Each row was made from one small tree. The marks that hang from a mark follow it in brackets, in alphabetical order. Every link used is in the known rows. Write each row's tree.
Known rows
E[C H]: [-0.16, -0.06, -0.26, -3.39,  1.94, -2.47, -2.03,  2.23, -4.28, -2.65,
 -0.72,  0.63,  5.09,  0.91,  0.20,  2.02, -4.88, -0.71,  0.21,  1.66]
H[E[C]]: [ 0.44,  0.47,  0.27,  0.04,  0.64, -0.06, -0.49,  1.34, -0.95, -0.54,
  1.67, -3.39,  2.23, -0.36,  0.70,  1.26, -2.62, -1.36,  0.79, -2.20]
T[C[H J[E]]]: [-0.72,  0.76,  0.99, -2.46, -0.62,  4.40,  0.27,  1.44, -2.06,  0.46,
 -2.71,  3.98, -5.13,  2.13,  1.59,  0.30,  2.48, -1.80, -5.59,  5.60]
Y[T]: [ 1.84,  0.41, -2.89,  2.28, -1.59, -0.85,  1.84,  1.00, -1.57, -1.93,
 -3.04,  0.80,  1.69,  1.71, -1.66, -0.55,  3.60,  2.00,  0.84, -2.88]
H[C]: [-1.97,  0.07, -0.91,  0.26,  0.50, -4.88, -1.32,  1.88, -1.27, -0.82,
 -0.49, -2.25,  1.70,  1.19,  2.57, -0.49, -3.82,  0.58,  0.66, -3.21]
Y[H]: [ 2.03,  1.71, -2.84, -0.15, -3.24,  2.07, -3.09,  1.53,  1.26, -0.39,
  1.38, -2.72,  4.34,  3.72,  2.34,  3.08, -0.49,  1.70, -0.50, -1.89]
J[E]: [-0.29, -2.14, -1.64, -3.48, -3.48,  1.95,  1.00,  1.16, -0.01,  1.59,
 -1.97,  1.92,  1.18,  3.99,  0.59,  2.66,  1.11,  2.22, -3.83,  2.01]
H[E[C J T]]: [-1.60,  0.14,  0.50, -0.69, -0.02, -0.66,  1.02, -3.05,  3.60,  0.11,
  0.57, -0.70, -1.21, -4.22, -1.78, -1.06, -1.87, -0.05,  3.64, -5.27]
E[C H J]: [-0.67, -0.17, -1.50, -2.99,  1.70, -1.84, -2.45,  0.77, -1.46, -3.63,
 -1.06,  3.26,  2.28, -1.17, -0.19,  1.12, -5.26, -2.32,  1.21, -0.24]
Y[H[E[C]] T]: [ 5.73,  1.83, -2.13,  4.39, -0.09,  2.85, -1.75,  1.26,  0.90, -1.58,
  3.65, -3.28,  1.97,  1.62, -0.12, -1.73,  1.53, -1.34,  3.43, -3.83]
T[C[H J]]: [-1.15,  2.76,  1.04, -0.49,  0.40,  1.97, -0.50,  1.61, -3.05, -1.36,
 -2.81,  2.03, -3.59,  0.88,  1.95,  0.37,  1.18, -2.37, -3.44,  2.62]
C[J[E[H T]]]: [-0.62, -3.98,  0.28, -2.25, -1.22, -1.04,  1.67, -2.47,  1.22,  2.47,
  0.12,  4.52, -0.44, -0.71, -3.45,  2.46,  3.18,  2.68, -2.87,  4.43]
C[H]: [-0.43,  0.35, -1.04, -2.76, -1.82,  1.21, -1.62,  2.03, -0.46, -1.97,
 -4.78,  0.10,  2.92,  4.43,  1.97,  1.18, -1.02, -1.08, -2.89,  1.20]
C[H[E]]: [ 1.47, -1.75, -0.18, -0.68, -1.05,  2.78, -0.77,  1.29,  2.20, -0.58,
 -1.73, -2.16,  3.91,  3.51,  1.89,  0.15, -1.27, -2.04, -2.12,  2.12]
H[C[J] E[T]]: [-1.87, -1.95,  1.69,  4.09,  1.90, -5.42,  1.57, -2.63,  3.47,  2.25,
  3.91, -2.83, -2.01, -4.27, -1.48, -1.71, -0.21,  0.66,  2.67, -3.34]
Y[H T[C]]: [ 4.05,  3.19, -2.54,  3.04, -1.99,  3.95, -0.21,  1.33, -1.51, -1.03,
 -0.42, -1.12,  0.91,  2.81,  1.13, -2.18,  2.99,  2.06,  2.52, -1.46]
C[J[E[H]]]: [ 0.76, -3.63, -1.11, -1.43, -0.46,  0.28,  0.20,  0.39, -0.35,  0.85,
  0.97,  4.84,  0.69,  1.14, -1.61,  3.82,  2.20,  0.24, -4.94,  5.70]
T[C]: [-1.59,  2.44, -0.13, -1.46, -1.22,  0.84,  1.09,  1.28, -3.74,  0.08,
 -2.36, -0.75,  1.12,  0.92,  2.23,  0.86, -0.92,  2.18, -0.29,  0.32]
H[C E[T]]: [-1.57, -2.39,  1.38,  1.61,  0.89, -4.45,  1.68, -1.92,  3.41,  2.72,
  1.80, -4.79,  1.77, -1.87,  0.06, -2.76, -2.73,  2.36,  4.30, -3.40]
E[H[C[J]] T]: [-2.31, -2.78,  1.30,  0.52,  2.42, -7.28,  0.45, -1.84,  0.59,  0.81,
  0.97,  0.70,  1.42, -2.89, -2.34, -0.91, -1.76,  2.08,  2.24,  0.71]

Which tree is each row?
[-1.78,  2.76, -0.99, -3.72,  0.24,  0.68, -3.63,  1.84, -0.36, -4.51,
 -4.16,  2.70, -2.49,  0.36,  1.64, -0.30, -3.41, -4.76, -1.30, -3.08]
E[C[H] J]
[ 1.51,  2.51, -0.36,  2.80,  0.83,  1.79,  1.38,  1.17, -3.29, -2.43,
 -3.85,  3.23, -4.18,  0.77, -0.75, -2.67,  4.66, -1.55, -0.98,  0.80]
Y[T[C[H J]]]
[-1.51,  0.65,  1.99,  0.89,  1.13, -1.94,  1.25, -2.20,  0.77,  1.03,
  2.51, -1.82, -2.39, -4.69, -2.98,  0.89,  1.20, -0.47,  1.57, -3.73]
H[E[C[J] T]]
[ 4.97, -0.72, -3.27,  7.27,  0.67,  0.72, -1.73,  0.10,  5.34, -1.22,
  4.03, -2.08,  0.04,  0.30,  1.04, -4.93, -0.11, -1.43,  4.99, -4.78]
Y[H[C E[J]] T]
[ 1.74,  1.01,  0.22,  1.23, -2.33,  3.87,  0.13, -2.08,  3.53,  3.36,
  2.95, -5.11,  2.73,  0.44,  1.26, -0.48,  0.06,  3.06,  3.30, -0.47]
Y[H[E[T[C]]]]
[ 3.05,  0.89,  0.38,  4.60,  1.54,  3.06,  1.98,  0.77, -1.25, -1.45,
 -1.66,  1.48, -3.37,  0.02, -0.96, -3.45,  4.79, -2.39, -0.49,  1.74]
Y[T[C[H[E] J]]]
[-0.06, -1.48,  0.40,  4.86,  2.66, -3.84, -0.30,  0.40,  1.45,  0.61,
  4.91, -2.74, -1.10, -2.48,  0.78, -0.26, -1.60, -2.07,  0.58, -2.15]
H[C[J] E]
[-1.29, -2.92,  1.33, -6.56, -0.36, -0.69,  0.55, -1.14, -0.92,  1.58,
 -1.82,  2.91,  1.92,  0.75, -2.09,  0.62, -1.40,  2.53, -0.30,  3.68]
J[E[C H T]]
[ 0.29,  1.13,  1.78,  1.34,  0.97,  3.33,  0.37,  0.65, -1.04, -0.15,
  0.04,  0.09, -2.45, -0.21,  1.84, -0.39,  1.04, -3.03, -2.34,  3.72]
T[C[H[E] J]]
[ 1.09, -0.84,  0.19,  1.82,  0.24,  1.84, -0.80,  0.76,  2.12, -0.89,
  0.55,  0.11, -0.74,  0.83,  0.18,  1.19,  1.55, -3.93, -3.84,  2.23]
C[H[E] J]
[-0.56, -2.12, -0.42,  1.37,  3.23, -5.84, -1.43,  1.24, -1.63, -1.40,
  1.98,  1.02,  2.69, -0.69,  0.19,  0.64, -3.41, -1.00, -0.23,  2.18]
E[H[C[J]]]
[-0.28, -1.27,  0.55, -1.57,  0.46,  2.14,  1.32,  0.33, -3.14,  1.39,
  0.30,  4.36, -1.76,  0.18, -0.01,  1.90,  1.25,  0.75, -3.26,  6.89]
T[C[J[E[H]]]]
[-1.92, -1.09,  1.93, -5.88, -2.94,  3.70,  2.19, -1.21,  0.47,  3.24,
 -5.33,  2.53, -2.03,  2.83,  0.53, -1.62,  1.71,  3.10, -2.17,  4.26]
J[E[T[C[H]]]]
[ 1.20, -0.61, -0.05,  2.60, -0.75, -1.16, -1.73, -1.22,  5.25,  2.58,
  4.57, -6.19,  3.15,  0.23,  1.69, -2.12, -2.63,  1.95,  4.63, -3.16]
Y[H[C E[T]]]
[-1.69,  3.34,  0.40, -1.82,  1.28, -0.73, -3.11,  2.50, -3.36, -3.86,
 -1.74,  1.82, -3.49,  0.01,  0.36,  1.86, -0.52, -5.11, -3.69, -1.30]
E[C[H J]]
[-1.13, -0.10,  2.16,  1.74,  0.01,  0.29,  3.54, -3.06,  1.28,  3.06,
  1.63, -1.82, -1.59, -3.60, -1.65, -0.15,  2.30,  2.15,  1.76, -0.55]
H[E[T[C[J]]]]
[ 1.02, -0.38,  0.16,  4.48,  0.14, -1.66, -1.68, -1.87,  5.19,  2.41,
  6.40, -4.58, -0.51, -1.94,  0.26, -0.93, -0.15,  0.41,  2.96, -3.30]
Y[H[C[J] E[T]]]
[-1.46,  0.90,  0.23, -1.01, -1.05,  2.59,  1.66,  0.76, -2.78,  1.73,
 -0.39,  3.28, -4.51, -0.14,  0.48,  1.89,  3.03,  1.09, -3.79,  3.02]
T[C[J[E]]]
[-1.53, -1.32,  1.60, -2.99, -0.12, -1.44,  2.32, -1.98, -1.64,  1.90,
 -2.73,  0.37,  4.44, -0.65, -1.08, -0.55, -1.72,  4.86,  2.69,  3.73]
E[H T[C]]
[ 5.79,  1.38, -1.69,  5.25, -0.83,  5.43,  0.56,  0.86,  1.02,  0.51,
  2.56, -3.06,  1.76,  1.96,  1.12, -3.02,  2.83,  1.07,  3.53, -0.33]
Y[H[E] T[C]]
[-0.05,  0.42, -0.97,  0.12,  0.71,  0.71, -0.62, -0.17,  1.83, -1.52,
  1.45, -0.66, -0.43, -2.29,  0.53,  0.65, -3.24, -2.85,  1.14, -3.94]
H[E[C J]]
[-2.17,  0.08,  1.54, -2.24,  2.32, -4.88, -0.30, -1.73, -2.25, -0.81,
  0.39,  2.10,  0.17, -3.85, -3.89,  1.71, -0.73,  0.28,  1.17,  0.06]
E[C[J] H T]
[-3.25,  2.93,  2.40, -2.98,  0.69, -2.00, -1.23, -0.84, -1.34, -1.76,
 -3.02,  1.50, -4.61, -2.26, -2.13,  0.16,  1.05, -2.17, -1.14, -3.00]
E[C[H J] T]
[-2.84, -0.26,  1.00, -6.01, -2.22, -0.28,  1.03, -1.01, -0.64,  1.92,
 -2.42,  1.66, -1.71,  0.27, -1.58,  0.70,  0.69,  2.71, -0.91, -1.23]
J[E[C T]]
